Known rows, with every way that one mark hangs from another:
{J {P D K}}: [  6  -1  11   5  -8 -14 -13  -4   0   2  -3 -16  -8  25 -12  11  -3 -28
   0  -9  13   2  -4   1  17 -28   7 -17  10]
{P {D V} {K {W Y}}}: [  5 -25  -3  -3 -17 -14  -8 -16  15  12  -1 -12   4   1 -28  -4   5 -22
 -24  -4  -3  -1  -9   6 -29 -41  23 -23   5]
{W K}: [  3  -1  29  -2  -6  -2 -12   9  -9   8   2  -2  -7  13  -6  25   5  -4
  20  -9  -3   2   0   9 -28 -21  16  -2  -8]
{T {Y L {W D K}}}: [ -5   8  -7   3 -25   2 -11  12  -3 -24  -2  -7  -4  24  -7  38  -6  -5
 -22 -22  -6   7  -6   0 -70  15  24  22  -7]
{J {P {K W}}}: [  2 -14  10  10 -11 -12  -7  -3   5   7   3   0 -10  22 -13  16   7 -24
   0  -6  12  -1  -1   4  14 -29   7 -11  12]
{D {P J} W}: [  2  20  12   3   2 -13   6  25  -8  26   3  -4  13   8 -16 -24 -34   4
   7  -4  24 -10  -3   5  -5 -28 -17  -8  -4]
{D {W Y}}: [  2  11   0  -6   0   4  -5   8 -12  16   5   0   3 -13 -18  -8 -15  -2
  21 -10  -8  -3  -7   1  -1  -9   5  -7  -8]
{K W}: [ 10 -20  -1   7  -5  -1 -10   2  -6  16   1   2  -5  10  -9   7  11   0
 -23  -6   6   1  -6   7  -7 -15   7  -7  -3]
{V D K}: [ 12 -12  -9   6   5  -6  -9   1   3   6  -2   4  -2   3 -16  -8  -3   4
  -3 -16  12   5 -10  -1  29 -40   0  -1   3]
{K {P J} W}: [  7 -30   1  13 -11  -8   6  -3 -24  22   0   2  -3  22 -13 -18  20   3
 -43  -3  26 -13   1  -2 -12 -26   3 -14   0]
{L {Y {W {K {P J}}}}}: [-16  -4  33  -3 -20 -22  11  19 -15   6   7   6  -5  12 -16   0  11  -1
 -25  11  22 -10   7  11 -47 -46 -18 -11  -7]
{T Y}: [ 15  -3  13   4   0   8  -9   6   2 -11  -3   0   0   3  -9  13   2   5
  -1 -26   4   5  -6   6 -11   0   3   6  -1]
{D {W K}}: [  1  11  32  -3  -1  -9 -11  23  -8  17   5  -2   1  13 -10  25 -13  -4
  26  -6  -1  -1  -1   5 -25 -20   3  -2  -9]
{P D J {K {W Y}}}: [  0 -16  -1   3 -19  -8   5  -8  -3  10  -3 -16   1  14 -21 -14  14  -8
 -19  -6  13  -3 -10   4 -29 -31  12 -24  16]
{D {P J} V}: [  4   4  16   0  -1 -11   8  -1   3  19   2  -2   7   3 -20 -29 -22  -1
 -12  -5  20 -10   0   8 -11 -48   3 -12  -9]
{Y L {W D}}: [ -4   4 -39   7 -20   3 -11   1 -16  -1   0  -7  -8  20  -7   4 -10  -6
 -34  -8  -2   0 -12  -4 -40   9  24   9 -11]
{T {Y L W}}: [ -6   0  12   3 -15  13  -7   8  -5 -22   1   6  -5  13 -13  16  -7   1
 -24 -25  -1   6  -4  -1 -46  10  12  21  -4]
{W D}: [ 16   0 -37   7  -4  -1 -13  -1 -11  12  -3 -13  -2  11  -3   1  -1  -4
 -10  -8   3  -1 -13   4  -5  -2  15  -5  -9]
{P J {K W}}: [  3 -16   9  11 -12 -10   7   3  -4  11   0  -3  -4  25 -14  -4  13  -2
  -5  -5  23  -8  -5   5 -25 -34   4 -12  14]
{V {D {P K} W}}: [  3  10  14  11   4 -25  -9  38   7  22  -1  -1  14   6 -19   1 -34 -25
  10  -6   9  -7  -6   3 -19 -63 -19   4   4]
{W D Y}: [ 10   4 -45  -1 -10  10  -8 -10 -11  10  -2 -13   0  -7  -9  -8   2  -6
   1 -11 -10   0 -14   4  -4   2  24  -7  -9]
{Y L {W {D P} K}}: [-14  16 -13   0 -24 -11 -12  22  -8   6   2  -8  -2  21  -6  19 -23 -18
 -13  -3  -6   3  -5   5 -69  -3  22  14 -14]
{L Y}: [  4  -4   4  -3  -4  -3  -7   9  -5   7   5  -2  -2 -10 -13   2   3   2
  -8   5   9  -1  -4  19   2 -34 -20  -8  -6]
{W D K Y}: [  3   7 -22  -5 -15   4  -8  -3 -12   9  -1 -14  -5   0  -7  14   6  -9
  16  -9 -14   4  -9   7 -31  -5  30  -5 -11]
{P {D W}}: [ 12   4   4   2   3 -12 -16  15  -9  18  -1 -15   8  11 -13   2 -17  -2
 -14  -6   9  -1  -9   1  -2 -14  -4 -14  -4]
{V {D P}}: [  8  -1   7  10   5  -7  -8  19  -2  17  -3   2   6   0 -12  -4 -18 -11
 -21 -10   5   1  -6   6  -7 -55  -6   4  -4]
{V {D P {W K}}}: [ -1  14  34   4   3 -23 -10  38   0  24   1   1  12   6 -13  19 -32 -13
   4  -6   1  -2  -1   5 -29 -61 -12   7  -7]
{T {Y L {W K}}}: [-11   3  35  -1 -21   5  -7  15  -3 -24   2   5  -6  20 -10  37  -3  -2
  -7 -24  -7   8   0   2 -70   3  19  23  -5]
{W Y}: [  4  -1  -3  -5  -5  14  -4  -6 -10  10   2   0  -5 -13 -13  -8   3  -3
  14 -13 -10   1  -8   5  -5 -11  19  -7  -7]
{L {Y {W {D V} K}}}: [ -7   6  -5  -8 -18 -25  -7   9  16   0   6  -4  -2   1 -17  17  -9  -9
 -30  11   3  -1  -5  18 -47 -44  -2 -11 -17]
{P J}: [  5   0  11   5  -3   5   6  -3 -18   9   0  -3  -3  14 -10 -15   3  10
  -4 -12  19  -6  -4   3  -4 -23   6 -10  -1]
{J {P {D V} {K W}}}: [  6 -22  10   6 -13 -26 -11 -17  19   9  -1 -12  -2  25 -23  10  -2 -30
 -36  -3  15  -1  -3   2  10 -50  14 -26   9]

Rows:
[  6 -14  -8  12  -2 -20   7   9  10  17  -2   5   7   9 -22 -30  -8   9
 -32  -7  35  -1  -8   2  17 -57 -15  -7  11]  {V {D {P J}} {K W}}
[ 16 -15 -47   5  -9 -18   5 -22  -3  16  -1 -10   3  15 -21 -43  -1   2
 -20  -6  30 -14  -6  -7  20 -22  12 -20  -7]  {W {D {V {K {P J}}}}}
[  4   1 -44   5 -16  -4   9   0  -3  21  -2 -12   7  -2 -15 -30  -5  -1
 -28  -1  12  -5 -11   7 -16 -16  10 -13   0]  {K {W {D {P J}} Y}}
[  8   9 -23   7 -11 -22   4   1  11  16  -3 -16  10  16 -19 -26 -23 -19
  -2  -2  22 -13  -8   8 -29 -44   8 -14  -1]  {W {D {P J K} V}}
[  1 -11  31   4 -11  -9   7   4 -28  17   0  -2  -6  25  -9   1  15  -3
   0  -6  17 -11   7   0 -32 -32  11  -9  -6]  {W {K {P J}}}
[  9  -5 -65  -3 -12  -9 -10   1  16  20   1  -8   4 -13 -18 -27 -10  -4
   1  -4   4   4 -18   9  14   5   8 -12   1]  {V {K {W {D P} Y}}}
[-14   0  13 -10 -22  19  -4  -8 -22   3   5  -6 -10   2 -12  15   4  -7
  22 -12 -18   3   1   2 -44 -11  35  10 -11]  {W K {Y L}}
[-11   7 -15   1 -25  -2 -12   8 -15  -4   1  -8 -10  28  -5  25  -6 -10
 -18  -6  -7   3  -6  -1 -64   3  31  11 -13]  {Y L {W D K}}
[  2   4  31   5   2 -14  -9  24  -6  15   0   1   5  13 -13  28 -14  -6
  -2  -9   0  -1  -1   0 -22 -56  -3   5  -6]  {V {D {W K}}}
[ -6  15  22 -11  -6   0  -6  14 -10  15   6  -2   0  -6 -16  13 -11  -6
  38  -8 -14  -1  -2   5 -25 -17  12  -3 -10]  {D {W K Y}}
[  1  11  32  -1  -6 -19  -1  15 -12  15  -2 -17   6  28 -13   8 -13   5
  -4  -5  20  -5  -3   0 -29 -30  -2 -17  -1]  {P {D {W K}} J}
[  5   7  -6  -6  -3  -3 -10   6  -8  17   0 -15   7  -6 -18  -8 -16  -4
  -2  -8  -5   0 -11  -1  -2 -12   4 -16  -4]  {P {D {W Y}}}
[  5   3  33  -7  -3 -24 -15   9   6  17   1 -14   9  15 -20  18 -20  -8
  -8  -3   2  -2  -2   3 -30 -40   9 -17 -12]  {P {D V {W K}}}
[ 11 -24  -9   0  -8 -25 -12 -26  23   6   1  -7  -2  15 -26  -9  -6  -8
 -39  -6  24   5  -7  -1  55 -30   8 -29   5]  {J {P {D {V {K W}}}}}
[-13   5  33  -8 -13 -15  -5  25   3  -2   9   7  -7   1 -13  25   1  -3
  -5   8   1   4  -1  21 -43 -36 -14  -4  -8]  {L {Y {W K}}}
[ -6  16  24  -4  -1 -13  -4  30   1  22   2   1  11 -12 -20   8 -29 -16
  15  -7 -11   0  -2   5 -30 -57  -2   4  -7]  {V {D P {W K Y}}}
[  9 -10 -32  14 -16 -15 -10  -6   5   7  -2 -11  -8  28  -9  17   5 -28
 -15  -4  13  -2  -8   3  16 -17  11 -12  10]  {J {P {K {W D}}}}
[  2  -9  29   9  -1 -19  -9  25 -20  23   0   3   3  16 -13  20  -7 -15
 -14  -4   3  -9   4  -8 -24 -58  -3   3  -9]  {V {D {W {K P}}}}
[ 19  -5 -48  -1  -3 -11 -12 -17  13  10   0 -10   1   3 -18 -19 -11   0
   1 -10  12  -1 -15   2  24 -11  17 -14  -9]  {W {D {V K}}}
[-12  -8  26  -5 -17 -22  -7  24  -8   8   9   8  -7   3 -14  18   9 -12
 -19  12   4  -5   5  12 -47 -37 -15  -7 -12]  {L {Y {W {K P}}}}
[  7  -6  14   1  -8 -20 -11 -17  13   3  -2 -14  -4  21 -20   5 -11 -31
 -12  -9  12  -1  -3   1  15 -48  15 -23   5]  {J {P {D V} K}}
[ -6 -10 -31  -3 -30  10  -7 -10 -36  12   0 -16  -7  11  -9   7  11 -19
  -5  -6 -15  -6   0  -6 -48   0  39   7 -16]  {W D {K P} {Y L}}
[-14 -14  -5   1 -28   9   0 -19  -9   0   5  -3 -14  10 -20   7   6 -28
   1  -6  -3   0  -1  -2   0 -19  27   2   9]  {J {P {K {W {Y L}}}}}
[-18   1  28  -4 -21   3  -8  11 -16  -4   5   4 -13  22  -9  26  -4  -7
  -4 -10  -9   4   1   1 -63  -9  25  12 -11]  {Y L {W K}}
[ 11 -36 -32  -2 -14 -11 -11 -12  -4  19   0  -8  -2  -1 -23 -24  17  -5
 -26  -5   9   2 -10  -3  15  -5  10 -26   3]  {V {K {P D} {W Y}}}
[ 10 -17   2   8  -8 -11   0  -5 -26  17  -6 -15   1  24 -12 -21  11  -1
 -41  -7  26 -10  -2  -6 -10 -25   4 -22  -1]  {K {P D J}}
[ 10 -11 -32  16 -17 -13   3   0  -4  12  -4 -15  -1  30 -11  -6  10  -6
 -20  -2  25  -8 -11   3 -25 -22   9 -13  11]  {P J {K {W D}}}
[ -3  19  -8   1 -13 -21 -13  31   5  12   1  -4  -1  15  -5  17 -21 -18
  -5  -2  -2   4  -8  12 -53 -10  12  -1 -13]  {Y {W {D P} K}}
[ -2 -17  30  -3 -15 -29 -13   4  -1  11   0  -2  -3  21 -19  11  -2 -21
 -42  -2   2  -2   2  -1 -56 -38  21 -18 -15]  {Y {W {K {P {D V}}}}}
